What can hang from each mark:
j28: j982
j385: j982
j991: j229 j591
j655: j229 j982
j982: j28 j247 j373 j603 j655
j134: j229
j229: j991
j247: j982
j471: j229
j203: j982
j591: j655

Known rows, with every way that one mark hangs from another:
j655[j229[j991[j591]] j982[j28]]: [-12.7  -4.4  -4.8  11.3 -32.1  38.4  -4.3 -12.2  -3.1  -1.4 -17.0 -10.7
  -2.1 -36.7 -41.1 -26.2 -37.1  20.2  12.1 -11.7  51.6 -19.7  -2.6]
j991[j229 j591[j655]]: [  1.8 -12.0   6.9  12.4 -23.4  17.9  14.9  -7.9  15.8  -2.4  -4.7  11.0
  21.6 -16.2 -34.1  -3.9 -26.0   3.0  12.8 -26.6  21.5 -20.5  -4.0]
j229[j991[j591[j655]]]: [-19.0 -10.7  17.1  20.0 -17.5  18.9  -0.5  -5.8  13.4  -2.4 -21.7  -0.5
  14.6 -24.6 -22.6 -18.5 -20.7  11.1  27.7 -31.2  20.7 -22.2  -1.1]
j982[j28 j247 j373 j603 j655]: [  9.8   3.5  -4.0 -30.9 -16.0  30.6 -14.0  -8.4  48.8   1.8 -58.2 -38.4
 -13.0 -24.6 -16.4 -17.2  10.6  12.6 -13.7   8.9  26.5  28.4  16.0]
j591[j655]: [-14.7  -3.5   8.3  10.4 -17.6  29.3  12.0 -10.3  23.0   6.2 -23.3   6.5
  26.4  -9.5 -13.3  -7.0 -12.3  -1.0  10.3 -25.8   3.1  -2.7  17.5]
j229[j991]: [-13.0  -2.3  18.0   2.0 -23.7  26.9   1.5  -7.3  13.8  -4.9 -17.8 -13.5
  10.2 -15.1 -13.1 -14.7 -14.2  11.7  16.2 -15.6  29.9 -14.7   8.6]
j229[j991[j591[j655[j982]]]]: [-17.4  -8.7  11.9  22.8 -21.6  22.1  -1.5 -15.3  15.1   6.4 -26.7   5.6
  10.3 -26.0 -21.3 -23.5 -26.0  15.6  31.1 -36.6  26.7 -22.6  -7.2]
j471[j229[j991[j591[j655[j982[j603]]]]]]: [ -2.2   9.8  15.2  26.6 -33.2   2.1   7.8 -11.8  15.6  -0.1 -18.7  -1.7
   8.1 -31.2 -35.8 -12.3  -9.9  12.7  27.2 -31.0  35.5 -13.4 -15.9]
j982[j28 j373 j603 j655[j229]]: [  6.9   2.0  -4.1 -22.6 -20.3  33.5   3.5  -6.7  34.0   3.0 -42.6 -27.5
   3.8 -20.8 -24.2 -16.3   5.4   2.7 -29.2   9.1  35.2  17.5  25.0]
j247[j982[j603 j655[j229]]]: [  6.7  12.5  -2.8  -5.1 -40.1  14.2  19.4 -13.0  31.1   2.4 -34.1 -10.7
  -1.3 -22.1  -7.1  -4.9 -15.8  -1.5  -8.0 -11.0  48.2   7.6  26.1]
j203[j982[j28 j603]]: [ -3.3  -1.6  11.6 -17.5 -16.5  31.0  11.6   0.7   7.4  12.4 -21.2 -13.4
 -11.4  -7.8 -19.4 -25.8   3.0   7.8  -8.1  -1.6  21.6  16.0  10.4]
j991[j229 j591[j655[j982[j373 j603]]]]: [ 16.6 -12.8   4.2   9.4 -21.3  18.0  15.2 -18.4  26.9   7.4 -25.8   8.6
  13.4 -19.4 -31.8  -8.7 -17.4  15.8   4.9 -29.1  24.6  -9.3  -8.8]
j982[j373 j655[j229]]: [  7.5  -3.3  12.4 -15.8 -24.5  36.7   3.7  -5.4  34.3   1.8 -42.5 -24.8
  10.6 -14.3 -11.8  -3.8  -3.7  -8.9 -14.7  -1.6  31.4  -0.9  18.6]
j229[j991[j591[j655[j982[j28 j603]]]]]: [-17.1  -4.7   0.2  17.7 -18.1  20.1  -0.8 -16.0  13.4   6.8 -26.6   3.2
   4.8 -31.5 -30.2 -31.4 -20.1  24.5  20.3 -30.4  29.1  -9.1  -2.0]
j471[j229[j991[j591]]]: [ -3.1   5.3  26.7  13.3 -38.6   7.3   1.1   7.5   7.8 -12.9  -4.5 -16.4
   5.4 -27.7 -30.1  -8.2 -11.2   6.7  19.5 -17.4  36.2 -18.9 -12.7]
j591[j655[j229[j991] j982[j247]]]: [-10.6  -2.0  -5.0  23.0 -17.0  34.6   0.5 -28.9  18.0  -2.7 -43.2 -15.0
  11.1 -31.9 -39.4  -4.8 -30.4  12.4  41.8 -17.4  36.9 -15.6   3.8]
j134[j229[j991[j591]]]: [ -2.5  -8.0  31.0   7.9 -25.3  26.4  -2.7 -10.1  10.8   6.2 -25.5 -22.2
   4.7 -30.8 -33.7 -18.0  -7.7   9.3  24.3 -12.5  41.8 -15.5  -4.2]
j28[j982[j655]]: [ -5.3  -7.6   4.8  -6.2 -15.8  22.7   4.3  -2.0  32.6  14.6 -23.2 -13.7
   9.0  -0.1   8.2 -19.5 -16.1  -6.8   0.6 -14.7  29.5   2.4   6.8]
j28[j982[j247 j373 j603 j655[j229]]]: [ 18.4 -11.1  -1.5  -9.4  -8.2  24.8  -1.3  -6.3  44.8   2.0 -56.8 -46.9
  -3.0 -14.6 -12.0  -6.8  -7.0   7.5   1.5   6.4  37.7  12.8   8.4]
j591[j655[j229[j991]]]: [-17.8  -5.2   5.4  20.7 -14.9  27.9  12.4 -13.1  11.8  -7.9 -25.9  -9.0
  29.3 -20.5 -33.9  -5.7 -20.8   2.7  25.9 -17.5  27.1 -18.0  15.8]
j471[j229[j991[j591[j655[j982]]]]]: [ -8.5   6.2  15.6  25.8 -34.0   7.1   2.4  -5.1  13.5  -3.0 -14.8  -2.8
  11.5 -30.6 -32.6 -12.6 -17.2   7.0  31.9 -30.7  33.6 -17.9 -18.6]
j385[j982[j28 j247 j655]]: [ -6.2   6.8 -14.9 -20.9 -17.6  38.6 -28.8 -13.1  22.1   2.9 -32.6 -30.4
 -20.4 -29.9 -13.1 -28.6  -2.4   4.8  11.2  -8.9  36.4  24.3   5.7]
j134[j229[j991[j591[j655[j982[j247]]]]]]: [ -3.3  -7.5  17.3  19.1 -17.9  29.1 -10.9 -26.3  21.3  11.0 -47.8 -20.4
   1.2 -40.7 -42.9 -17.0 -15.5  14.7  47.3 -20.6  41.0 -11.8 -14.4]
j982[j28 j247 j603]: [  0.2   5.6  -5.3 -11.0 -23.5  34.3  -3.6 -12.7  21.9  -1.8 -31.2 -23.9
  -9.3 -25.9 -28.8 -13.1  -8.0  22.7  -1.9   3.4  21.8  16.8  16.7]
j982[j247]: [  1.8  -1.0  10.3  -3.7 -27.8  36.7  -3.7 -11.4  22.8  -3.8 -30.6 -20.3
  -2.2 -19.1 -16.7  -1.0 -15.8  10.0  12.2  -6.7  18.3  -1.8  10.6]
j385[j982[j28 j247 j373]]: [  0.4  -6.7  -9.4 -20.2 -10.6  45.9 -29.5   1.2  19.6  -7.0 -38.8 -41.4
 -16.8 -30.1 -16.9 -25.5  -0.2  20.3   7.0  -3.4  18.3  29.0   4.4]
j385[j982[j373 j603 j655[j229]]]: [ 15.2   2.6   1.1 -13.8 -17.4  31.2  -4.7 -16.6  26.0   6.9 -43.4 -28.0
  -6.6 -22.4 -11.1 -16.7  12.7   3.4  -9.0 -12.1  39.1  16.5  13.9]
j991[j591]: [ -3.3  -9.3  20.7   6.2 -34.4  30.7   2.7  -1.5   9.8   4.5 -12.5   2.2
   3.0 -18.1 -13.0 -12.0 -20.3   8.3  -2.5 -24.4  16.1 -15.6   2.8]

Rows:
[  2.6  -6.0   7.5  -6.2 -32.4  13.6  -0.8   7.6  33.6 -10.5 -43.7 -28.0
  -3.9 -31.0  -7.2 -14.1 -20.8   3.7   4.7 -12.3  50.3  -4.7   9.1] | j247[j982[j373 j655[j229[j991[j591]]]]]
[  2.5   5.4  -7.9 -26.7 -27.4  15.8   3.5   5.0  46.4   3.0 -44.3 -21.2
  -6.6 -20.3   3.0 -23.8  -0.6   9.7 -22.1  -5.2  31.4  32.4  25.2] | j247[j982[j28 j373 j603 j655]]
[ 21.9  -1.0   1.2  -0.7 -27.9  42.5   3.2 -25.3  27.2   3.2 -56.1 -28.0
  -9.0 -29.0 -30.1   0.5 -14.0  22.3   1.6  -0.9  34.9   2.9   8.6] | j655[j229 j982[j247 j373 j603]]
[-15.5  -1.6  -0.8  24.3 -19.3  32.5  11.0 -25.5  12.6   3.2 -30.8  -1.0
  22.0 -23.4 -32.9 -10.5 -27.7   6.8  29.5 -24.3  34.8 -18.7   7.9] | j591[j655[j229[j991] j982]]
[ -5.2  -7.8 -16.8   4.5 -12.2  46.3  -3.7 -14.1  27.1  -1.0 -51.1 -20.9
  11.4 -31.0 -38.0  -9.4 -21.8  12.8  13.8  -4.9  19.1   8.9  10.7] | j591[j655[j229 j982[j28 j247 j373]]]
[-10.0   7.8 -15.5 -13.3 -37.0  25.5   6.9   1.1  24.8  -4.0 -24.3 -16.2
   0.0 -27.1 -12.2 -15.8 -25.2  -4.3  -9.0  -2.4  46.8  12.7  25.9] | j247[j982[j28 j655[j229]]]
[  3.6 -13.2  13.1  10.1 -28.4  35.9  -2.6 -10.5  12.0  -1.5 -37.0 -18.9
  -0.1 -31.4 -28.8 -15.6 -27.0  19.2  12.3 -15.6  43.4 -22.3  -5.7] | j655[j229[j991[j591]] j982[j373]]
[ 10.2  -6.1   8.6  -8.5 -26.7  44.3  -9.7 -14.6  34.1   7.1 -51.0 -21.9
  -9.0 -20.6  -9.4  -7.1 -13.3  18.3   7.9 -11.1  19.2   5.5   1.3] | j655[j982[j247 j373]]
[ 12.6   3.1 -10.1 -24.5 -17.4  35.9  -8.7 -10.5  40.5  -4.7 -58.6 -45.1
  -9.4 -31.3 -31.7  -9.3   2.8   9.7 -13.5  17.3  38.5  20.8  19.7] | j982[j28 j247 j373 j603 j655[j229]]
[ -7.9  11.1  -6.7  -9.1 -23.1  24.4   4.5 -17.5  19.4  -1.8 -27.9 -22.9
   2.9 -26.4 -34.1 -22.2  -6.1   4.9  -4.9   3.4  53.8   1.1  20.5] | j982[j28 j603 j655[j229[j991]]]
[  3.7 -16.3  -6.7   2.3 -19.1  26.6   4.1  -6.5  22.7   2.5 -18.6   4.6
  15.2 -23.3 -36.2 -17.9 -24.8  12.9   4.6 -22.3  23.0  -5.4  -9.5] | j991[j229 j591[j655[j982[j28 j373]]]]
[ 16.4   1.2   8.2 -12.3 -16.4  24.6  -7.2 -19.1  42.8  -9.1 -65.0 -48.3
  -7.5 -30.9 -28.4  -3.2   2.0  11.1   9.4   7.5  50.3   1.4  11.5] | j982[j247 j373 j603 j655[j229[j991]]]
[ -8.4  -3.6  -1.4 -21.3 -15.5  33.9  -8.7   1.2  28.3  -8.9 -39.7 -38.6
   7.4 -24.9 -25.4 -22.4  -6.0   0.8  -6.9   9.0  44.3   4.1  16.9] | j982[j28 j373 j655[j229[j991]]]
[  6.1   5.5 -13.0 -21.4 -29.0  20.4   8.3   2.4  38.4  -3.3 -43.9 -27.1
  -3.5 -26.4 -10.9 -16.1  -7.6   6.6 -22.6   3.0  42.0  25.7  28.2] | j247[j982[j28 j373 j603 j655[j229]]]
[  2.6 -16.6   7.9 -14.6  -9.1  24.6  -0.3   7.7  44.2  11.1 -38.5 -26.0
  10.2   0.3  12.6 -20.2  -7.1  -3.4  -6.9  -9.6  22.5  10.3   6.0] | j28[j982[j373 j655]]
[  6.3  -8.9   1.0   3.6 -13.3  22.9   4.2  -7.5  28.8   4.4 -32.1 -27.1
  -2.2 -11.7  -8.3 -10.3 -16.1  19.3  11.8  -6.6  23.1   8.4   5.0] | j28[j982[j247 j603]]
[  4.0  -4.7  -0.7  26.8 -26.2  30.5   6.2 -26.8  16.8   8.9 -40.0   0.3
   0.7 -34.6 -38.5  -4.8 -27.3  16.3  19.6 -25.3  26.6 -13.2  -0.5] | j991[j591[j655[j229 j982[j247 j603]]]]
[ 10.0 -17.4   5.2   8.0 -22.1  23.5   9.5 -12.3  24.8   5.2 -21.7   8.5
  16.0 -18.8 -29.6  -8.5 -24.0   9.5  10.3 -29.3  22.9 -14.2 -12.0] | j991[j229 j591[j655[j982[j373]]]]
[ -1.0  -3.4  19.7  20.9 -19.8  21.3   4.2 -29.4  18.4  19.5 -40.4  -7.5
   7.4 -34.6 -39.8 -22.0  -6.4  16.3  31.8 -25.6  40.1  -9.8  -7.7] | j134[j229[j991[j591[j655[j982[j603]]]]]]
[ -6.9  -7.7  15.7  15.7 -29.9  29.5   3.6  -5.9  -0.6 -10.6 -14.8 -15.2
   7.2 -29.0 -34.8  -9.2 -29.2  10.6  14.6 -12.4  42.6 -30.1   3.4] | j655[j229[j991[j591]]]
[ 14.8 -17.1   5.4  -6.4  -6.5  25.2  -0.9   2.4  39.4   0.9 -48.4 -39.3
  -3.0 -11.1  -5.0  -9.8  -6.6  22.4   4.6  -2.2  16.5  16.6   4.3] | j28[j982[j247 j373 j603]]
[  1.8  -9.6   4.4  10.2 -16.6  12.0   7.0  -8.8  22.0   6.3 -28.2 -22.4
   1.3 -18.6 -17.0 -20.9 -20.5   6.4   9.6 -12.7  53.3 -12.4  -1.0] | j28[j982[j603 j655[j229[j991[j591]]]]]
[ -9.5 -11.8   9.5  23.2 -25.1  30.0  11.2  -6.8   8.7   0.4 -20.0   4.9
  19.8 -23.8 -31.8  -4.4 -26.1   1.0   9.4 -24.9  15.0 -20.5   7.9] | j991[j591[j655[j229]]]
[  0.6  -1.3   4.0 -11.9 -28.2  17.3   3.5   3.7  38.2 -10.9 -46.2 -32.8
   1.8 -24.9  -4.2  -9.8 -16.1   0.9   3.7  -6.6  49.9   2.5  18.0] | j247[j982[j373 j655[j229[j991]]]]
[-13.4  -8.4   8.0  21.2 -19.5  24.1 -10.8 -19.0  19.1   1.4 -38.1  -6.3
   0.5 -33.5 -27.5 -18.2 -28.2  19.8  42.7 -30.9  28.7 -20.2 -11.2] | j229[j991[j591[j655[j982[j247]]]]]
[  1.0  12.0  -8.4 -20.6 -23.4  28.4  -8.3 -18.4  36.7   4.8 -41.8 -24.3
 -13.2 -25.9 -20.7 -17.7  -0.5   8.4  -5.4   2.9  33.9  19.8  16.7] | j982[j28 j247 j603 j655]
[-14.8   0.1 -14.8   5.6 -16.4  40.5  -4.7 -20.0  25.8   8.7 -37.4  -3.0
   7.4 -24.8 -25.2 -17.2 -22.9  13.5  20.3 -18.8  14.2   9.4   7.3] | j591[j655[j982[j28 j247]]]
[ -4.7   1.0   3.9   2.9 -39.6  12.1   3.9  -1.8  22.4  -7.2 -28.4 -16.0
  -4.7 -31.9 -11.6 -13.3 -30.4  -0.3  12.6 -17.3  57.3 -12.8   9.3] | j247[j982[j655[j229[j991[j591]]]]]
[ -6.2  -5.6  -5.0 -19.0 -27.9  27.7   0.8  18.7  30.6  -7.5 -30.4 -22.0
   1.2 -20.7  -0.6 -19.6 -15.7  13.9 -13.2  -5.8  18.1  24.5  22.0] | j247[j982[j28 j373]]
[ 11.3  -3.2   9.0 -36.9  -8.1  29.9  -9.0   0.1  36.9   9.3 -59.8 -42.0
 -26.6 -16.1 -15.2 -23.6  15.5   4.1  -5.5  11.6  28.7  30.0   5.6] | j203[j982[j28 j247 j373 j603 j655]]
[ -5.0  13.6 -11.5 -18.7 -34.3  14.3   8.9  -4.1  35.0   5.5 -29.1  -9.0
  -7.3 -21.8  -1.0 -22.7  -8.9   5.3 -14.8  -9.8  38.2  25.2  25.5] | j247[j982[j28 j603 j655]]
[  1.1  -5.6   5.1  18.3 -33.4  36.9  -9.4 -23.2   6.4  -4.9 -36.0 -22.2
 -13.1 -41.1 -39.7  -9.8 -38.2  21.6  32.7 -13.2  53.6 -27.4 -10.4] | j655[j229[j991[j591]] j982[j247]]
[ -0.2  -5.6   2.8  27.4 -28.7  28.2  15.4 -24.2  11.4  13.9 -29.7  13.5
  11.0 -27.2 -33.4  -9.6 -25.0  11.8   8.4 -31.4  24.4 -15.7   2.9] | j991[j591[j655[j229 j982[j603]]]]
